What can hang from each mark
Z616: Z582
Z729: Z363
Z710: Z135 Z582
Z236: Z582
Z135: Z710
Z363: Z236 Z729
Z955: Z729
Z582: Z616 Z710 Z729

Known rows, with every way that one mark hangs from another
Z236[Z582[Z729]]: [ 0.65  1.36  1.63 -1.14 -0.52 -1.09 -2.39  2.92  0.29 -1.77 -0.26 -4.28
 -2.75  0.67 -3.24 -0.60 -0.77 -0.76]
Z729[Z363[Z236[Z582[Z616 Z710]]]]: [ 1.69  2.01  0.30 -5.29  1.01 -2.07  1.58  2.35 -0.85 -2.36 -1.06 -3.59
 -3.38  1.89 -1.65  3.19 -0.32 -1.56]
Z363[Z236[Z582] Z729]: [ 3.70 -0.16  0.68 -1.69  0.43 -0.30 -0.77  1.54  0.64 -2.15 -0.10 -5.42
 -3.05  3.96 -0.80  2.18  0.57  0.20]
Z135[Z710[Z582[Z616 Z729[Z363[Z236]]]]]: [ 1.40  3.26  3.65 -4.79 -3.59 -2.20 -0.03  5.59 -1.57 -2.15  0.24 -3.29
 -3.79  2.97 -2.21  1.76 -3.07 -2.97]
Z135[Z710[Z582]]: [ 1.25  1.68  3.06 -0.89 -3.33 -0.60 -1.27  2.54 -0.44 -0.94  0.30 -2.71
 -3.44  1.76 -2.52 -0.02 -1.99 -1.32]
Z729[Z363[Z236]]: [ 2.54  1.40  1.03 -3.31 -1.54 -1.05  0.88  2.34 -0.56 -2.48 -1.38 -3.94
 -2.51  3.82 -0.48  0.30 -1.37 -2.33]
Z236[Z582[Z616 Z710[Z135] Z729[Z363]]]: [-1.86  3.37  1.72 -5.30  1.06 -1.80 -1.06  4.24 -0.14 -2.40 -2.02 -4.34
 -3.12 -1.90 -2.88  2.81 -2.16 -1.63]
Z236[Z582]: [ 0.97  0.54  1.14 -0.69 -0.54 -0.33 -1.82  1.40  0.94 -1.74 -1.52 -4.04
 -2.67  0.57 -2.54  0.25  0.24 -0.57]
Z363[Z236]: [ 3.42  0.39  0.82 -1.37 -1.52 -1.88  1.27  0.68 -0.44 -1.69 -0.26 -3.56
 -2.52  3.40 -1.30 -0.22 -0.65 -1.85]
Z955[Z729[Z363[Z236]]]: [ 1.93  2.51  1.96 -3.33 -1.77 -0.79  0.41  2.71 -0.57 -1.74 -0.77 -3.50
 -2.56  4.72 -0.30 -0.37 -3.74 -2.58]
Z729[Z363[Z236[Z582[Z710]]]]: [ 2.14  2.09  0.45 -3.94  1.38 -0.85  0.56  1.23 -1.11 -2.20 -0.48 -3.83
 -3.49  2.71 -1.17  1.19 -1.24 -0.82]
Z710[Z135 Z582[Z616 Z729[Z363]]]: [-1.67  3.93  4.68 -3.55 -2.60 -1.17 -1.30  5.09  0.19 -2.99 -3.46 -4.23
 -2.69 -0.86 -2.41  2.37 -4.29 -3.01]
Z135[Z710[Z582[Z616 Z729]]]: [ 0.41  2.36  3.30 -2.62 -3.65 -2.65 -0.87  5.16 -0.95 -1.17  0.91 -2.75
 -3.25  0.88 -3.71  1.20 -2.16 -2.21]
Z135[Z710[Z582[Z616 Z729[Z363]]]]: [-0.29  3.45  3.52 -4.49 -3.71 -1.84 -1.33  6.84 -0.96 -2.21 -0.21 -3.11
 -3.45  1.08 -2.74  1.87 -2.95 -2.93]
Z616[Z582]: [ 1.57  0.67  0.76 -0.35 -0.61 -0.06 -1.60  1.03  1.43 -1.28 -1.11 -5.08
 -1.43  2.08 -3.06  0.21 -0.36 -1.30]
Z135[Z710]: [ 1.46  0.44  0.61 -1.92 -2.48 -1.55 -0.82  2.75 -0.34 -0.59  0.85 -2.96
 -2.96  1.67 -2.12 -0.10 -0.02 -1.63]
Z710[Z135 Z582[Z616 Z729]]: [-0.95  2.84  4.73 -1.78 -2.68 -2.02 -0.74  3.42  0.31 -2.09 -2.35 -3.72
 -2.74 -1.34 -3.43  1.62 -3.76 -2.35]

Rows
[ 0.52  1.75  1.59 -3.79  0.96 -3.09  0.32  1.56 -0.61 -1.63 -0.50 -4.12
 -3.58 -0.46 -3.11  2.13 -1.88 -1.15] -> Z363[Z236[Z582[Z616 Z710[Z135] Z729]]]
[ 0.64  2.69  3.71 -1.83 -2.78 -2.73  0.12  4.24 -0.46 -1.92 -0.71 -3.28
 -2.46  0.47 -3.36  1.04 -2.76 -2.20] -> Z710[Z582[Z616 Z729]]
[ 2.08  2.32  1.52 -3.63 -1.51 -1.81  0.31  3.78 -1.23 -2.50 -0.01 -4.26
 -2.54  3.78 -1.09 -0.41 -2.48 -2.78] -> Z582[Z729[Z363[Z236]]]
[-0.88  3.56  1.67 -4.35  0.29 -1.78 -0.09  3.67 -1.27 -1.76 -0.48 -3.97
 -2.59  0.10 -1.57  0.46 -3.85 -2.08] -> Z582[Z710[Z135] Z729[Z363]]
[-0.19  2.35  1.32 -1.81  1.32 -1.38 -1.52  1.27  0.05 -0.72  0.27 -5.49
 -1.84  0.28 -3.70  0.23 -3.17 -1.08] -> Z616[Z582[Z710[Z135] Z729]]
[ 0.71  2.07  0.84 -2.31  1.49 -2.06 -0.93  2.36 -0.94 -0.98  1.33 -3.65
 -2.89  0.50 -3.16 -0.30 -1.60 -0.29] -> Z236[Z582[Z710 Z729]]
[-0.27  2.37  1.47 -2.54  0.38 -2.62  0.10  2.27 -1.08 -0.82  0.65 -3.72
 -2.45 -0.35 -2.42 -0.27 -3.06 -1.58] -> Z582[Z710[Z135] Z729]
[ 0.11  2.18  1.21 -5.10  1.05 -1.57  0.88  1.60 -0.14 -2.45 -2.86 -4.11
 -3.56  0.01 -1.51  3.75 -1.36 -1.72] -> Z729[Z363[Z236[Z582[Z616 Z710[Z135]]]]]
[ 0.01  2.67  1.42 -4.54 -1.95 -2.54  0.21  6.13 -0.36 -2.63 -1.29 -3.80
 -2.18  0.87 -2.20  1.56 -1.24 -3.28] -> Z582[Z616 Z729[Z363]]
[ 2.13  1.32  1.31 -2.94 -0.43  0.16 -0.87  1.71  0.30 -2.75 -2.26 -4.42
 -3.23  2.93 -1.20  1.05 -0.55 -1.26] -> Z729[Z363[Z236[Z582]]]
[ 2.18  1.94  1.37 -2.94 -0.44 -0.44 -1.37  2.97 -0.03 -2.24 -0.47 -5.99
 -1.82  4.46 -2.43  0.05 -2.48 -2.33] -> Z616[Z582[Z729[Z363[Z236]]]]
[ 1.74  3.45  3.99 -3.90 -2.66 -2.21  0.75  4.68 -1.13 -3.03 -1.29 -3.81
 -2.98  2.64 -1.99  1.72 -3.67 -3.09] -> Z710[Z582[Z616 Z729[Z363[Z236]]]]
[ 0.75  3.00  1.58 -3.81  1.34 -0.91 -0.74  1.70 -0.68 -1.66 -0.45 -5.79
 -2.41  2.52 -2.27  0.88 -3.97 -1.89] -> Z616[Z582[Z710[Z135] Z729[Z363[Z236]]]]
[ 0.85  2.48  3.68 -1.47 -3.31 -1.52 -1.95  4.12 -1.00 -1.07  1.65 -3.10
 -3.49  1.72 -3.19 -0.82 -3.21 -1.57] -> Z135[Z710[Z582[Z729]]]
